In the rows, zero is written as 128.
Known rows, with every way that one mark hangs from another
z_32{z_370}: [135 140 140 125 126 157 124 124 131 130 143 135 134 128 132 120 129 132
 129 143 125 127 139 183 113 128 133 134]
z_258{z_327{z_207}}: [121 120 116 136 123  81 121 127 131 140 112 122 119 122 128 127 121 125
 112 133 134 117 128  48 134 133 146 113]
z_103{z_327{z_207}}: [130 119 114 128 122 102 121 118 130 133 118 123 122 124 127 117 126 124
 122 138 127 113 138  69 141 124 137 127]
z_203{z_32{z_370} z_733{z_327{z_207}}}: [110 147  92 155 106  63 120 127 146 120 142 133 131 118 132 142 160 125
 120 147 126  89 128 115 150 117 109 167]
z_398{z_850{z_32{z_370{z_733}}}}: [102 106 169 142 163 114 121 134 132 131 137 132 142 124 135 145 132 105
 132 157 117  87 144 152 138 123 108 161]
z_32{z_370{z_207 z_733{z_203 z_327}}}: [110 146  90 153 100 114 111 113 143 135 168 132 145 124 146 143 185 119
 109 163 121  58 160 149 139  88 121 148]
z_103{z_327{z_733}}: [134 116 106 103 121 155 121 139 131 135 110 126 119 132 129 124 137 125
 131 144 128 106 134 127 124 126 127 126]
z_258{z_327{z_32 z_733{z_370{z_207}}}}: [ 86 101  98 128 146  75 120 152 133 150 118 114 127 119 139 127 140 120
 122 148 135 101 133  74 122 141 136 104]
z_850{z_32{z_370{z_207 z_733}}}: [109 140 152 139 134 104 118 136 126 126 143 128 151 123 141 119 153 112
 119 164 116 110 151 150 139 118 120 156]
z_203{z_32{z_370} z_733}: [ 85 130 118 135 128 128 120 142 134 121 143 130 136 126 131 131 132 128
 128 156 119 128 134 198 135 124 110 170]
z_370{z_733}: [115 124 122 129 116 128 121 136 130 133 142 129 135 128 131 139 140 122
 124 137 121 106 138 114 134 107 121 138]
z_32{z_370{z_207 z_733}}: [116 143 131 129 104 121 115 131 133 130 148 131 152 125 142 116 151 121
 119 162 118 113 152 167 120 104 136 160]
z_398{z_850{z_32{z_370}}}: [118 108 177 138 176 110 128 127 128 128 124 131 135 125 133 134 120 112
 136 146 123 110 134 168 134 145 115 153]
z_103{z_327}: [128 120 101 117 145 150 122 125 123 139 118 123 120 131 126 122 119 123
 126 141 123 117 142 152 144 131 124 121]
z_327{z_32 z_207 z_733{z_370}}: [ 98  96 131 142 112  56 127 142 140 131 130 122 128 117 131 132 151 134
 135 130 135  93 120   8 105 117 136 118]
z_258{z_327{z_32 z_207}}: [ 97 107 113 152 144  46 124 140 130 137 113 116 112 120 127 137 115 115
 117 127 129 125 130  30 132 143 137 133]
z_370{z_207 z_733{z_203 z_327}}: [100 133  73 156 104  80 115 117 141 130 153 126 138 125 142 151 181 115
 108 148 124  61 150  91 156  88 114 147]
z_733{z_327}: [146 144  99 132 131 120 129 120 135 132 132 132 123 126 127 145 148 122
 125 122 133  96 128 130 147 130 116 122]
z_32{z_370{z_733}}: [125 139 135 128 114 157 117 132 133 134 155 134 142 127 134 130 140 125
 125 152 118 106 149 172 117 105 128 141]
z_103{z_327{z_32 z_207 z_733{z_203}}}: [ 75  93  99 150 113  60 116 138 137 125 120 116 111 125 133 139 152 121
 122 147 122  91 138   8 124 109 126 148]
z_203{z_32{z_370{z_733{z_327{z_207}}}}}: [120 149  84 160 101  65 116 121 137 130 149 129 138 119 135 154 161 113
 113 149 124  70 145  89 157 108 114 165]
z_203{z_32}: [104 124  97 144 140  92 127 130 118 123 122 119 130 126 129 137 120 116
 124 133 126 129 128 119 154 137 111 153]
z_203{z_32 z_733{z_327{z_207} z_370}}: [ 90 113  80 156 121  49 124 121 146 135 142 126 133 115 129 147 163 131
 123 135 137  69 125  53 169 113 111 122]
z_398{z_850}: [117 103 140 130 151  94 129 127 133 128 116 127 132 127 130 142 121 115
 135 131 129 111 123 121 130 132 125 146]
z_370{z_207 z_733{z_203{z_32} z_327}}: [ 76 129  46 173 112  47 114 122 132 127 145 116 139 123 143 162 175 104
 105 153 122  64 150  87 181  98 100 166]
z_370{z_207}: [126 137 118 131 116  88 125 128 128 125 123 122 138 126 137 113 138 123
 123 136 129 134 129 115 133 127 137 142]
z_327{z_32 z_733}: [111 114 128 130 126  85 128 156 132 121 116 124 120 127 129 140 137 120
 134 130 126 122 117  84 105 131 120 149]

Rows
[ 79 120 103 152 103  92 114 127 135 127 151 122 145 127 144 133 163 120
 111 154 119  96 151  93 135  86 126 151]
z_370{z_207 z_733{z_203}}
[ 90 135 117 144 123  87 117 144 129 128 149 125 144 123 141 126 146 110
 124 155 114 120 151 144 121 114 125 177]
z_327{z_32{z_370{z_207 z_733}}}
[123 143 157 142 144 109 123 127 123 123 132 127 143 122 138 108 139 118
 123 154 123 131 141 167 136 139 129 150]
z_850{z_32{z_370{z_207}}}
[108 111  96 165 114  82 122  97 148 142 158 128 130 117 133 148 171 139
 117 136 139  50 142  32 143  99 128  88]
z_733{z_203 z_327{z_207} z_370}
[127 136 117 142  99  67 125 126 151 122 134 138 122 120 128 140 165 131
 123 128 131  88 117  69 139 107 123 140]
z_203{z_733{z_327{z_207}}}
[110 109  96 114 128 119 118 139 135 154 116 121 134 121 141 118 145 130
 118 153 141  91 132  95 122 129 145  84]
z_258{z_327{z_733{z_370{z_207}}}}
[114 129  99 162 114  23 124 134 142 128 140 125 122 119 129 159 161 110
 122 124 125  76 133  16 149 111 116 159]
z_370{z_733{z_327{z_32 z_207}}}
[ 82 130  97 148  96  89 112 135 131 116 134 120 144 124 149 127 159 123
 114 169 123 104 142 140 120 109 124 169]
z_327{z_733{z_203{z_32{z_370{z_207}}}}}
[131 148 108 147 147 113 128 128 135 133 145 132 122 124 128 146 145 116
 130 132 125 103 138 166 132 139 113 149]
z_733{z_327{z_32{z_370}}}
[ 78 103 109 149 124 109 119 113 136 140 151 120 145 122 142 120 155 138
 119 150 130  95 148 106 132 103 134 102]
z_733{z_203 z_370{z_207}}
[109 126  80 151 150  59 130 123 136 144 139 119 133 118 135 137 159 118
 129 129 133  84 136 101 155 135 119 120]
z_733{z_327{z_32} z_370{z_207}}
[101 133 113 139 155  94 119 139 125 140 125 119 128 123 138 121 123 110
 115 150 123 134 145 164 125 151 136 148]
z_258{z_327{z_32{z_370{z_207}}}}
[100 133  99 165 138 111 122 121 139 131 160 130 122 125 132 158 158 119
 121 139 122  84 150 154 126 117 106 144]
z_733{z_203 z_327{z_32{z_370}}}
[ 95 121  70 180 111  31 122 110 139 120 136 119 125 120 133 159 162 118
 108 134 131  75 132  32 167 111 109 145]
z_733{z_203{z_32} z_327{z_207}}
[ 99 147 106 141 128  76 123 139 145 124 146 133 130 122 136 130 168 118
 127 146 121 105 135 171 131 123 116 178]
z_203{z_733{z_327{z_32{z_370{z_207}}}}}
[106 135 122 163 138 127 116 120 137 133 168 132 131 126 135 164 173 115
 112 158 120  53 161 141 155  98  98 136]
z_850{z_32{z_370{z_733{z_203 z_327}}}}
[ 74  98  78 158 107  51 112 138 132 129 111 113 118 122 137 149 142 121
 103 151 132  90 129   5 140 115 130 132]
z_258{z_327{z_207 z_733{z_203{z_32}}}}
[ 79  90  89 132 122 121 113 131 139 150 128 118 134 122 144 128 156 134
 110 161 137  74 144  80 121 110 142  82]
z_258{z_327{z_733{z_203 z_370{z_207}}}}
[ 83  97  85 180 131  44 124 112 146 139 157 120 123 116 131 158 169 129
 121 127 133  59 141  11 142 107 119 106]
z_733{z_203 z_327{z_32 z_207} z_370}
[ 80 114  89 182 110  26 119 127 145 127 153 122 122 120 132 173 173 113
 113 134 121  60 144   4 147  88 109 151]
z_370{z_733{z_203 z_327{z_32 z_207}}}
[ 57 113  75 167 110  49 112 129 126 122 142 111 146 125 144 146 155 110
 107 160 116  99 151  90 161  97 110 173]
z_370{z_207 z_733{z_203{z_32}}}
[101 108 102 144 141  59 124 132 130 130 115 115 114 124 125 127 125 116
 127 134 120 124 137  50 147 135 128 149]
z_103{z_327{z_32 z_207}}
[108 119 168 140 167  74 125 126 129 125 119 126 146 123 141 117 129 107
 130 157 123 112 136 157 140 143 121 164]
z_398{z_850{z_32{z_370{z_207}}}}
[ 83 116  87 144 143  62 127 136 148 139 147 125 132 120 133 139 169 123
 128 137 130  82 130 113 151 122 113 132]
z_203{z_733{z_327{z_32} z_370{z_207}}}
[110 132 106 131 148 106 119 132 125 135 127 118 130 127 136 111 127 111
 127 158 115 132 155 174 134 143 128 162]
z_103{z_327{z_32{z_370{z_207}}}}
[ 64  97  82 152 113  73 116 129 133 130 135 112 146 121 146 133 163 129
 118 161 132  83 137  73 141 106 121 125]
z_327{z_733{z_203{z_32} z_370{z_207}}}
[ 75 129  94 162 119  88 115 118 126 121 144 117 147 125 145 126 145 119
 112 164 119 119 151 163 142 116 122 164]
z_733{z_203{z_32{z_370{z_207}}}}
[115 122 113 115 138 146 118 147 129 133 123 126 118 129 130 129 132 117
 135 154 119 111 143 165 110 136 123 151]
z_103{z_327{z_32{z_370} z_733}}
[ 78 126 144 161 126 105 112 128 131 125 158 126 148 124 144 128 163 116
 112 172 114  90 163 130 140  99 117 156]
z_850{z_32{z_370{z_207 z_733{z_203}}}}
[112 108 109 130 117  59 121 145 132 126 105 119 113 125 127 129 139 118
 129 138 125 109 127  27 123 127 131 150]
z_103{z_327{z_32 z_207 z_733}}
[ 94  92 100 126 154 117 123 151 134 156 121 119 117 123 129 144 133 126
 126 140 135  94 131  80 118 140 129  93]
z_258{z_327{z_32 z_733{z_370}}}
[ 97 118 104 129 147 145 114 139 127 142 146 124 127 130 130 136 129 108
 127 157 110 104 165 172 134 123 111 159]
z_103{z_327{z_32{z_370{z_733}}}}
[104 107 103 126 145  97 123 162 128 138 106 121 109 127 129 144 127 114
 121 135 130 117 123  83 121 144 127 131]
z_258{z_327{z_32 z_733}}
[ 85 117 130 146 116 120 117 143 138 122 145 129 125 128 137 143 154 130
 127 152 120 104 140 130  88 108 121 152]
z_327{z_32{z_370} z_733{z_203}}
